Each row was made from one walk, in order. Every step used is in the known rows, and no mark comes twice. Write each row's walk.
In the rows, zero is written as 128.
Known rows:
E -> W: [119 124 131 121 109  97 139 115 120 137 116 129 137 139 151 134 113 127
  89 152 143 126 145 142 162 139 129 139 115 132 149 128 130  86 129 110
 124 125 129  90 109 134 126 103 123 130 181 149 115 144 107 118 111 118
 103 137 161 151 155 138 138 139 124 145 123 129 134 136 119 142 130 145]
D -> G -> R -> A: [ 98 122 111 115 153 124 161 114  20 140 107 102  74 140 100 112 122 127
  77 108 170  69  35  65 101 102 122 119 125 121  99 175 131 173 138 140
 138 137 105  89 151 106 154  71 166 105 144 155 117 150 146 183 135 148
 112 151 143 127 107 126  71  99 114 140  99 127 114 119 192  81 141 145]
D -> G -> R -> W: [ 97 116 129 116 133 118 171 117  15 139  92 125  69 145 120 130 108 118
  77 113 165  50  59  66 119 112 108 134 129 130 114 170 137 156 143 134
 139 142  98  87 113 112 148  76 157 114 164 169 106 152 124 180 162 157
  95 127 133 139 114 140  78 123 131 125  96 134 114 125 194 101 140 128]
M -> A -> F: [142 123 129 140 142 146 147 128 151 137 138 125 120 118 143 142 120 147
 152 123 143 182  93  75  47 118 109  99 118 117 100 130 182 180 118 123
 156 119 127 105 102 114 170  60 107 116 105 136 124 117 200 123 130 120
 139 109  92 122  98 110 119 125 144 183 182 125 159 157 142  89 114 117]
X -> W -> R -> A: [143 170 112 128 144 129 141 107  96 122 109 111 137 160  95 108 142 115
  86 138 134  93 124 114 150  99 121 118 139 116 133 135 154 141 135 140
 161 159 116 129 159 129 152 107 143 103 187 124 127 145  84 166  91 141
 119 144 152 151 139 122 104 100 145 148  90 125 109 138 163 119 104 163]
H -> X -> W -> D -> G: [122 153 118 149 108 137 127 127 110 104 130 137 105 158  91 117 131  99
 110 136 103  74 179 148 183  97 130 131 147 126 122 141 135  76 126 170
 148 135 122 174  97 127  77 197 157 128 172 138 115 191  42 160 110 114
 140 144 150 186 142 138 145 107 123 122  82 109 104 104 147 146  97 144]
A -> R: [128 128 106 140 102 129 156 121 104 124 151 117 123 117 140 144 113 111
 134 111 145 129  84  97  97 127 118 135 137 125 132 139 150 158 125 129
 123 127 127 115 124 130 164  91 100 118 120 146 105 124 147 127 121 109
 131 113 136 114 117 131 110 147 119 158 145 133 133 150 141 119 121 135]
E -> W -> D: [102 120 132 117 120  91 165 110  92 134 151 135 130 128 135 127 118 115
  70 153 153  97 137 131 179 136 149 120 133 131 145 151 142  69 119 121
 127 134 124 110 105 117 115  92 138 127 215 163 121 158  80 138  90 101
  92 147 179 167 159 142 128 143 122 140  90 130 135 133 132 147 116 165]
Z -> X: [157 126 135 133 120 128 106 139 156 114 128 132 151 130 116 136 138 139
 151 139 102 116 164 156 141 117 122 131 118 143 130 108  98 122 129 146
 143 127 130 161 110 140 117 192 132 142 133 114 144 142  86 130 134 136
 130 133 105 148 127 118 154 135 130 103 128 127 132 130 109 150 128 114]
W -> D -> G -> R: [ 81 116 124 109 141 120 179 115  12 123 167 120  63 124  93 119 118 105
  72 113 161  47  65  84 142 107 143 106 155 130 113 198 142 106 123 150
 132 156 110 116 125  97 124  87 168 106 190 172 117 163  89 181 105 116
  95 152 168 149 128 135  93 111 116 110  67 126 116 118 186 115 122 157]
D -> W: [125 133 149 124 108 112 156 129  99 128  73 144 103 146 147 123 120 142
 119 112 135 109 138 104 153 115 110 153 119 138 134 142 138 108 151 141
 122 120 108 126 111 135 121 124 118 128 177 147 126 150 117 150 161 158
 108 115 130 134 130 133 114 126 136 112  85 139 125 122 153 136 144 118]
Z -> X -> W: [159 144 134 141 106 125  88 136 158 104 111 138 157 159 107 140 134 119
 140 148  87 109 201 177 164 107 110 138 123 138 136 108 111 100 138 155
 161 143 127 178  99 138 104 217 124 139 154 110 141 156  49 139 127 149
 140 135 119 166 138 121 158 117 136 102 118 131 117 130 115 155 116 118]
A -> R -> W: [134 132 116 141  98 126 179 119  93 135 118 136 131 117 152 151 103 118
 120 110 156 108  76  75  97 122  94 145 127 133 131 138 160 164 134 122
 132 139 115  96 104 127 175  68  88 128 149 154  99 123 145 140 145 123
 109 101 131 131 116 147  93 154 136 166 141 141 141 154 162 121 120 126]
W -> R -> A -> F: [144 154 108 102 174 141 168 114  87 155 145  99 126 122 104  92 143 147
 103 124 159 114  60  64  83 109 128  97 137 115 124 137 171 196 119 132
 145 139 123 105 171 119 195  45 148  95 164 136 124 132 174 163  89 117
 105 136 132 124 108 110  90 115 123 161 116 114 132 140 172  84 114 153]
M -> A -> R -> W -> E: [140 143 116 148 136 118 191 123 116 122 114 135 148 107 142 159 107 130
 120 112 163 155  68  58  84 126  94 117 134 128 119 144 188 172 122 107
 146 121 111  65  96 119 194  36 110 119 141 164 100 115 165 142 144 121
 120  90  91 131 116 127  93 139 151 206 155 145 155 178 154 115 119 137]
X -> W -> D -> G -> R -> A: [102 145 115 133 139 115 160 108  35 121 122 123  91 157  84 118 129 101
  63 122 150  49 103  96 151  86 120 111 144 122 113 177 148 101 140 152
 163 159 110 125 120 104 119  97 151 108 212 149 121 174  66 186 103 142
 118 157 175 164 140 133  89  88 129 134  64 125 102 114 186 113 111 160]
D -> W -> X: [145 125 174 107 120 108 150 138 109 154  77 149 113 128 140 125 119 142
 111 102 127  91 173 117 170 112 127 143 114 127 133 137 128  92 139 143
 113 127 108 129 129 141 104 147 147 119 210 149 141 174  83 157 172 145
  97 112 123 151 136 137 123 140 108  94  78 136 122 109 159 136 160 124]
E -> W -> R -> A: [125 146 115 104 149  97 169 102  83 149 122 109 143 135 118 105 132 139
  58 153 168 101  96 106 155 126 136 120 120 115 150 143 143 130 123 112
 125 134 114  76 156 129 172  57 149 105 209 153 112 144 117 146  84 113
  91 144 168 147 147 127 109 137 127 168  96 120 129 149 150 124 115 173]
G -> R -> W: [123 125 140  98 129 110 164 120  72 134 105 138 107 140 120 133 118 127
  95 125 154  79  68  82 119 115 103 144 131 134 123 148 140 154 137 122
 133 137 108  77 111 125 166  59 150 117 155 153 111 132 131 167 152 153
 107 129 139 157 120 137  82 130 133 142 105 142 126 135 174 109 126 122]
G -> D: [ 94 118 133 105 143 120 139 127  67 118 138 130  85 124 122 148 140 120
 105 143 148 102  95  95 128 136 124 127 139 135 131 163 126 146 126 148
 135 133 120 118 132 148 124 104 142 114 122 146 128 142 118 146 140 135
 115 130 152 113 123 140 118 125 113 131  92 134 129 146 147 114 117 146]
E -> W -> D -> G -> R: [ 77 111 133 105 118  83 181 106  29 136 145 122  92 137 123 125 106 108
  44 136 170  64  97 101 174 126 138 119 138 135 137 184 143  69 126 128
 131 143 111  88 107 106 120  77 164 111 233 181 109 174  76 162  95 109
  77 152 190 166 150 140 108 132 111 130  74 128 123 127 164 128 123 170]
H -> X -> W -> D -> G -> R -> A -> M: [122 153 107 130 126 126 146 121  79 106 121 118  84 151  81 110 130 108
  97 122 133  81 119 104 149  77 128 133 147 124 102 158 135 124 125 166
 145 155 113 135 115 130 119 144 172 123 175 148 103 172  86 179 118 124
 153 151 156 172 127 137 106 102 125 160  93 107  94  89 166 119  89 137]
R -> A -> F: [137 138 107 125 160 147 146 123 116 163 118 121 125 114 133 120 135 162
 125 119 158 138  74  68  65 112 111 101 109 114 106 126 158 194 130 129
 147 122 128 112 143 123 171  65 112 124 130 121 134 125 205 139 125 131
 130 133 110 130  99 111  96 122 128 172 152 115 147 128 156  81 120 130]
H -> X -> W: [147 157 127 149 105 142  99 134 168  99 111 134 128 163 103 124 135 115
 137 139  89 116 198 168 166 102 116 150 137 121 130 104 129  95 123 159
 148 129 131 168  97 145  88 206 139 134 135 117 119 169  71 137 131 128
 150 141 136 179 138 133 153 119 131 129 110 112 105 110 118 142 102 122]

Which walk is each row?
[105 122 137 133 130 123 192 118  42 150 109 151 104 117 133 133 114 121
  77 119 158  60  96  73 156 114 117 115 130 137 127 160 148 121 136 133
 151 149 102 110  99 108 131  78 137 135 207 172 116 158 101 177 148 124
  89 123 137 152 130 150  92 130 144 125  75 134 127 123 184 128 121 142] | R -> W -> D -> G
[ 94 129 141  85 135 107 180 121  14 118 115 132  69 147 121 122 137 124
  84 127 152  68  89  67 151 123 119 140 152 135 145 184 146 146 136 158
 130 136  99 110 143 153 130  78 152  96 186 173 119 167  97 180 143 145
  86 121 161 113 124 137  96 122 119 115  41 141 116 149 183 118 125 155] | G -> D -> W -> R
[155 130 159 104 134 121 147 135 123 171  89 158 135 110 147 145 116 144
 105 115 136  90 152 114 160 120 119 137 114 132 135 113 133 130 129 120
 130 137 113 102 113 142 130 114 147 132 201 144 133 148  97 155 167 129
  94 112 108 164 136 148 119 157 126 125 106 138 136 120 158 129 141 132] | R -> W -> X
[147 132 132 121 103 123 174 125 102 159 120 137 137  99 153 152 105 120
 117 104 154  99 102  87 120 125 106 138 129 129 139 131 153 157 125 121
 119 140 116  96 112 133 165  81 118 120 178 150 110 138 128 148 149 109
  96  98 123 145 124 145  99 166 115 151 129 143 139 144 164 124 130 140] | A -> R -> W -> X
[106 125 113 132 102 123 207 113  38 139 135 138 105 108 143 147  94 107
  95 105 173  73  54  57 123 118 109 121 140 139 131 169 170 149 130 132
 140 149 108 107 103 110 165  58 110 125 186 177  98 144 123 167 138 105
  93 103 144 131 119 153  82 149 133 156 108 140 136 145 190 123 115 148] | A -> R -> W -> D -> G
[ 81 116 125 125 121  91 170 106  48 142 137 129 108 132 134 124 111 110
  55 143 164  77 119 116 182 131 136 114 129 137 140 172 144  68 124 127
 130 135 116 101 105 114 108  91 144 121 223 180 109 174  79 147  97 105
  86 149 176 157 154 145 127 132 114 130  88 125 128 131 155 139 124 164] | E -> W -> D -> G
[103 138 132  89 155 118 189 118  11 132 116 125  70 136 121 121 141 144
  87 120 170  77  59  32 112 116 109 123 144 127 131 183 169 178 136 162
 143 132 101  96 151 147 157  41 142  94 187 170 126 168 143 185 142 147
  83 118 150 116 111 127  75 116 118 137  60 135 128 152 199  92 119 154] | G -> D -> W -> R -> A -> F
[122 135 145 123 126 120 180 122  87 143 119 159 127 108 134 137 117 131
  92 131 147  76 111  90 155 122 118 119 135 136 137 148 151 119 135 123
 145 143 112 112  93 116 134  78 127 136 201 160 119 138 102 162 137 124
  97 122 130 160 136 148 100 142 143 131  86 139 139 130 169 136 113 136] | R -> W -> D
[121 137 128 103 133  97 163 108 100 134 136 115 139 141 126 110 123 124
  69 153 155 104 128 126 170 134 139 131 132 126 160 138 147 108 120 116
 121 138 118  90 140 132 148  84 152 108 205 156 111 147  96 132  84 109
  86 135 173 143 155 131 126 147 120 144 101 128 127 152 142 138 119 161] | E -> W -> R
[142 151 105 101 173 130 169 113  78 141 136 101 132 121  94  94 145 138
  94 131 158 102  69  81 121 109 139 103 134 114 127 141 133 184 123 127
 134 141 113 105 182 127 177  65 158  99 172 137 124 127 142 164  91 123
 110 147 137 124 123 119  91 115 134 149  91 118 122 147 167 103 115 166] | W -> R -> A
[ 98 139 122 145 122 121 144 116  63 120 133 130  99 158 105 126 120  89
  82 130 127  73 146 129 179 103 128 111 150 136 128 171 142  76 135 153
 162 163 120 147 107 109  93 148 134 119 194 153 120 177  44 168 100 125
 115 139 163 156 146 137 122  98 133 115  72 125  99 115 163 136 108 154] | X -> W -> D -> G
[ 86 118 114 105 161 115 186 113   4 130 159 112  77 121  87 115 123 113
  64 113 171  45  47  62 129 100 139  99 144 124 108 195 138 129 123 145
 139 147 107 106 134  96 140  62 166 105 191 172 124 161 110 188 107 117
 108 159 162 140 120 129  74 109 117 122  63 123 121 118 195  99 123 164] | W -> D -> G -> R -> A
[135 119 152 104 122  88 128 126 132 166 118 134 146 125 146 132 113 134
  85 141 145 110 182 151 189 134 146 130 110 130 148 121 123  72 119 114
 109 131 127  92 121 142 109 129 161 123 215 150 130 171  76 129 119 108
  90 135 157 170 165 139 150 163  97 125 113 123 127 121 127 144 143 155] | E -> W -> X
[138 130 122 141 119 131 186 119 114 130 116 136 143 109 150 156 106 132
 134 119 157 153  60  56  71 116  91 119 115 126 111 140 170 189 125 114
 148 131 115  74  94 121 194  29  93 118 129 157 106 110 179 140 148 123
 133  93 102 118 102 133  94 147 163 200 164 138 157 178 159 107 116 129] | M -> A -> R -> W
[111 109 144  99 139 120 163 124  26 152  96 130  72 133 119 132 107 120
  75 104 167  45  80  77 135 102 117 130 128 129 114 167 129 141 138 135
 133 149  99  80 123 115 140  91 170 107 187 163 115 165 104 183 163 143
  90 127 135 149 122 141  91 127 108 111  90 138 115 117 199 101 148 136] | D -> G -> R -> W -> X
[134 134 125 138 123 128 200 117  94 128 141 138 135 107 141 156 108 123
 118 113 161 135  58  52  82 116  99 109 123 126 113 152 174 170 117 118
 150 141 111  88  91 111 190  21 105 116 149 170 104 118 157 154 127 108
 124 103 113 126 107 134  90 146 158 200 142 138 156 167 170 113 110 142] | M -> A -> R -> W -> D
[144 167 121 150 123 131 105 139 169  95 107 139 147 157  89 121 134 117
 118 135  95 123 212 170 192 112 121 149 154 125 137 107 149  72 125 146
 141 115 131 153  99 140  90 205 157 131 149 124 118 172  51 141 121 131
 134 136 116 197 156 126 152 111 119 138 102 123 103 109 114 156 104 128] | H -> X -> W -> E
[139 131 110 147 117 132 172 121 123 117 145 115 137 113 139 153 115 122
 143 114 153 166  68  73  65 118 107 119 119 117 107 141 165 173 116 121
 136 127 123  98 112 118 182  51 104 114 104 149 111 109 177 127 126 110
 146 107 107 111 105 120 107 138 147 191 172 135 157 166 142 104 120 131] | M -> A -> R
[163 153 133 129 116 126 107 132 138 108 129 125 160 158  90 122 140 111
 124 152  95  92 188 168 174 106 126 133 139 138 149 117 123 112 133 163
 161 149 122 173 123 144 124 197 145 120 171 117 133 162  36 150 101 135
 125 134 134 163 140 113 152 111 133 102  96 125 109 140 128 158 109 139] | Z -> X -> W -> R
[141 171 107 126 143 118 147 112 102 118 108 102 125 152  99 107 141 114
  89 133 139 114 108 100 133 102 128 124 133 122 126 143 157 160 133 138
 154 168 116 119 167 134 166  91 144 103 183 128 110 130 118 166  91 138
 136 138 159 130 131 119  95 104 146 172 105 123  98 123 155 117  96 152] | X -> W -> R -> A -> M
[ 92 117 151 100 126 109 164 127  36 119  98 141  73 144 130 140 130 131
  98 119 142  86 101  78 147 124 112 146 135 139 133 178 137 131 147 157
 130 123 106 114 122 152 117  98 136 116 163 165 129 162 111 164 168 152
 105 114 145 121 122 144 103 123 117 115  65 140 119 141 169 122 132 139] | G -> D -> W
[ 85 124 109 108 160 105 190 110   5 129 152 104  64 108  98 112 126 115
  70 103 179  69  30  48 114 100 150 105 145 129  95 198 142 143 123 146
 135 161 103 102 142 101 149  55 178 107 197 186 109 147 136 189 111 116
 117 149 160 127 111 137  65 115 122 159  85 120 108 104 191 101 115 154] | W -> D -> G -> R -> A -> M
[120 128 115 135 102 125 196 118  71 139 144 138 128 103 143 147 105 106
 106 112 163  89  71  69 118 118 106 128 143 138 136 154 166 154 129 124
 134 148 113 105  98 118 171  56 104 126 174 170 100 130 122 156 128 101
  97 108 141 136 123 146  86 155 133 164 115 143 146 148 169 127 112 142] | A -> R -> W -> D
[126 143 113 108 147 103 172 103  93 160 135 105 138 130 132 104 127 142
  70 150 169 113  95  90 129 124 132 111 120 117 142 139 165 148 118 115
 136 131 120  73 145 127 176  46 142 104 211 154 113 148 146 140  84 110
  86 141 164 153 138 121 105 142 121 170 111 120 136 155 154 108 116 168] | E -> W -> R -> A -> F
